Each row comes from the steps of one walk. Every step used is in the known rows, and no mark comes twice. Write the walk behind each row, first mark first.
Known rows
rorog-gedi-fipo: [ 11  -8  -8  -8   0   0   8 -12  42  33 -18  -7  -4 -29  15 -25 -18   7
  37   0   9 -17  19 -12]
gedi-tusud-nusi: [ 25  29  -5  -8 -29  17  20  -5  20 -39 -16 -39  12  -2 -24  29  26 -20
  11  -3   1   7  27  21]
vopad-gedi-tusud-pabag-rorog: [ -5  -3   2   7 -43  -5  34  -4 -52 -36 -13 -39 -16  -1  17  -7   9 -30
  35 -10 -18   4 -26  -2]
nusi-rorog: [  5  10 -14 -16 -15  14  -6  -1  79 -32  -2  -5  -3   5  -5   2  -6  -2
  18  29  28  -6 -14 -29]
vopad-gedi-fipo-nusi-rorog: [-17   1   5   6  17   5   1  -3  59  10   1  54 -23 -10  52  18 -21 -18
  33 -11 -30  -7 -22   2]
gedi-fipo-nusi-vopad: [ 12   7  -6  -9  36   4 -23   0 -25  33  32  37   0 -16 -27  18   6   8
 -61  -9   9 -13   5  -2]
gedi-fipo-nusi: [ 11   9 -10  -9  18  10 -10 -10  19  13   2  18   2 -23  -7  39  -1 -10
 -26 -14   0 -11  18   2]
tusud-nusi-vopad-gedi: [ -7 -29   3  -8  -5  14  26   8  -6  11  14 -24 -22  -4   2 -28  15   9
  21  27  -5  -1  15  -3]
gedi-rorog-nusi-tusud: [  3  20 -13   4   8  -5 -34   2  34  16 -15  48  18  37 -40  13  -6  23
   5  16  36  -8  22  12]
nusi-vopad-gedi: [-24 -37  -5 -22  -5  11  24   1 -17  19  28 -17  11   4  -1 -32   5   4
  16  38   3   5  -1 -33]
pabag-rorog-gedi-tusud: [  7  21   8  -5 -20   4  17  -7  21 -18 -13 -14  36  15  24 -13  -6 -21
  31 -15   1   7   1   7]
fipo-nusi-tusud-pabag: [ 16  36  -1  15   2 -12 -14   4  -6  11 -15 -17  -5   5 -56  42  12   6
   1  16  -5   7  17   2]
tusud-gedi-fipo-nusi: [  6  23   7   0  12  28  -5  -8  22 -15  -9   4 -23 -24  18  51  -2 -17
  -4   2 -27  18   0  24]
nusi-vopad-gedi-fipo: [-18 -36  -5 -16   7   3  25  -3 -37  46  27  14 -19 -19   4 -34  -2  10
  16  17   6 -13 -14 -25]
tusud-nusi-rorog-pabag: [ 30  39 -11  15  -6  -4 -34   3  74 -40 -15   0  13  -9  19   6   0   0
  -4   7  33 -19  10  22]
nusi-vopad: [  6 -11 -16 -27  -2  13  -2   1  -9   5  30 -18  15   2 -41 -17  13  15
 -31  35  35  -3   7 -31]
pabag-rorog: [  4  -7 -12 -22 -15  18  11  -3  25 -27   3 -20  -1   7  -4  -7   2  -5
  -3  17  35  -8  -6 -21]
pabag-rorog-gedi-tusud-nusi-vopad: [ 28  24  19   7  -3   3   5   9 -17  -6   4  -2   1  13   9 -29  10   2
   0 -20   4   0   4  34]
tusud-pabag-rorog-nusi: [ 12 -10 -14   5 -10 -13 -26   5  -5 -31 -13 -12  -5  -3 -13  11   4   2
 -61 -18  19 -10 -12   1]
tusud-pabag-rorog-gedi-fipo-nusi: [ 30  10   5  26  15 -18 -24  -1  -7  15 -25   9 -47 -33  26  -3 -18  -1
 -11 -43 -15 -28  -1  17]
pabag-rorog-gedi-vopad: [ -7 -30   5  -7  -5  -1  15   0   1 -13  -1 -28  12   3   1 -41 -17  18
   0 -17  21   6  29 -31]
fipo-nusi-tusud-pabag-rorog: [ 18  37   7  18   4 -13 -14   8 -21  -2 -11   1 -21  17 -36  31   7   6
  -4   3   3   0  -8   7]
fipo-gedi-vopad: [-12 -31   2 -14   3   9  15  -8  30 -32   0 -49  10 -11 -27  -2  -5  17
   8   4 -10  24  38 -43]

Write each row's walk
[-28 -38   6  -5  27  -9   0   6 -39  41  32  67  -2   5  33 -26  -9  10
 -37 -22   5 -11 -40   5] : pabag-rorog-nusi-vopad-gedi-fipo
[  4  -8   1 -11  -7   7   8  -3  50  -5 -14 -20   7   6  28 -33 -16   0
  31   7  16  -7   8 -13] : pabag-rorog-gedi
[-17 -37   1   9   4 -19 -13  15 -57   4  17   9 -11   7  10 -26   3   9
 -48  -9  -3  -4 -33  -2] : tusud-pabag-rorog-nusi-vopad-gedi
[-34  -9  13  -6   7  -4   9   6 -47   0  32  41  54  38  24  -2   8 -17
 -38 -21 -14  21 -34  19] : pabag-rorog-nusi-vopad-gedi-tusud
[ 32   7   9  26  30 -23 -37   9 -53  34   8  28 -46 -26   8 -22 -11  17
 -49 -39  -4 -30 -13  13] : tusud-pabag-rorog-gedi-fipo-nusi-vopad
[-16  -7   4  14 -25 -16  11   1 -38 -28 -14  -5  17  10  25  16   6 -28
 -12 -36 -29  12 -28  22] : vopad-gedi-tusud-pabag-rorog-nusi
[ 26  24  11   3  -6   3   5   4  -1   6   0 -17  18   2 -11 -19  15   3
   7  -6  -6   6  28  26] : rorog-gedi-tusud-nusi-vopad
[ 10  19  10  17  -2 -17 -19  -2  11 -53 -22 -13  10   5   8  32   4 -14
 -27 -40 -36  17 -25  24] : fipo-gedi-tusud-pabag-rorog-nusi
[ 20  18 -17  12   8  -3 -53 -14  56 -33 -21  -4  14 -11  18 -10 -20   4
  15  13  17 -21  37  10] : fipo-gedi-rorog-pabag
[  1  33  10  -2  -6  16  23  -5   9  16 -15  -6 -33  -2 -17  17   0  13
  70  41   7  21 -20   4] : nusi-tusud-gedi-fipo
[-17  -9  -1  10 -12 -21  -3   5 -71   2  12  -2  31   6 -13   7  18 -10
 -44 -18 -27  15 -17  12] : rorog-nusi-vopad-gedi-tusud-pabag
[-20 -16   0  -3  15   9  18 -10  16  27   0  21  -5 -21  33  22  -9 -21
  21 -11 -33  -3  10   2] : vopad-gedi-fipo-nusi
[ 17  21 -10   2 -24 -11   8   1 -11   8 -19 -44 -17   1 -65   5  12  18
  34  38  26  -1   5 -23] : nusi-tusud-pabag
[-36 -38   7 -10  17  -1  -1  11 -19  14  33  35  28  27  29 -22  -2   5
 -40  -1   2   7 -27  -1] : pabag-rorog-nusi-vopad-gedi
[-25 -33 -17  -1  -5   6 -15  -4  37  -4 -16  27   7  13  26  -8 -16  -6
  12   2   0 -12  22   7] : vopad-gedi-rorog-nusi
[ -7  14  10  25   8 -21  14  -2 -34  50 -16  15 -40 -14 -12  22  -3   1
  52  -1 -34  -4  -3   6] : vopad-gedi-fipo-nusi-tusud-pabag
[-16  11  15  -3 -15  14  31   3 -20 -16  -3 -39   2  18 -48  13   5  25
  40  36   8  50  12 -21] : nusi-tusud-gedi-vopad
[-27 -19   4 -10  22  11   4   3 -12  23  32  11  23   9  10   5   5  -9
 -18  16 -26  12  12  -8] : fipo-nusi-vopad-gedi
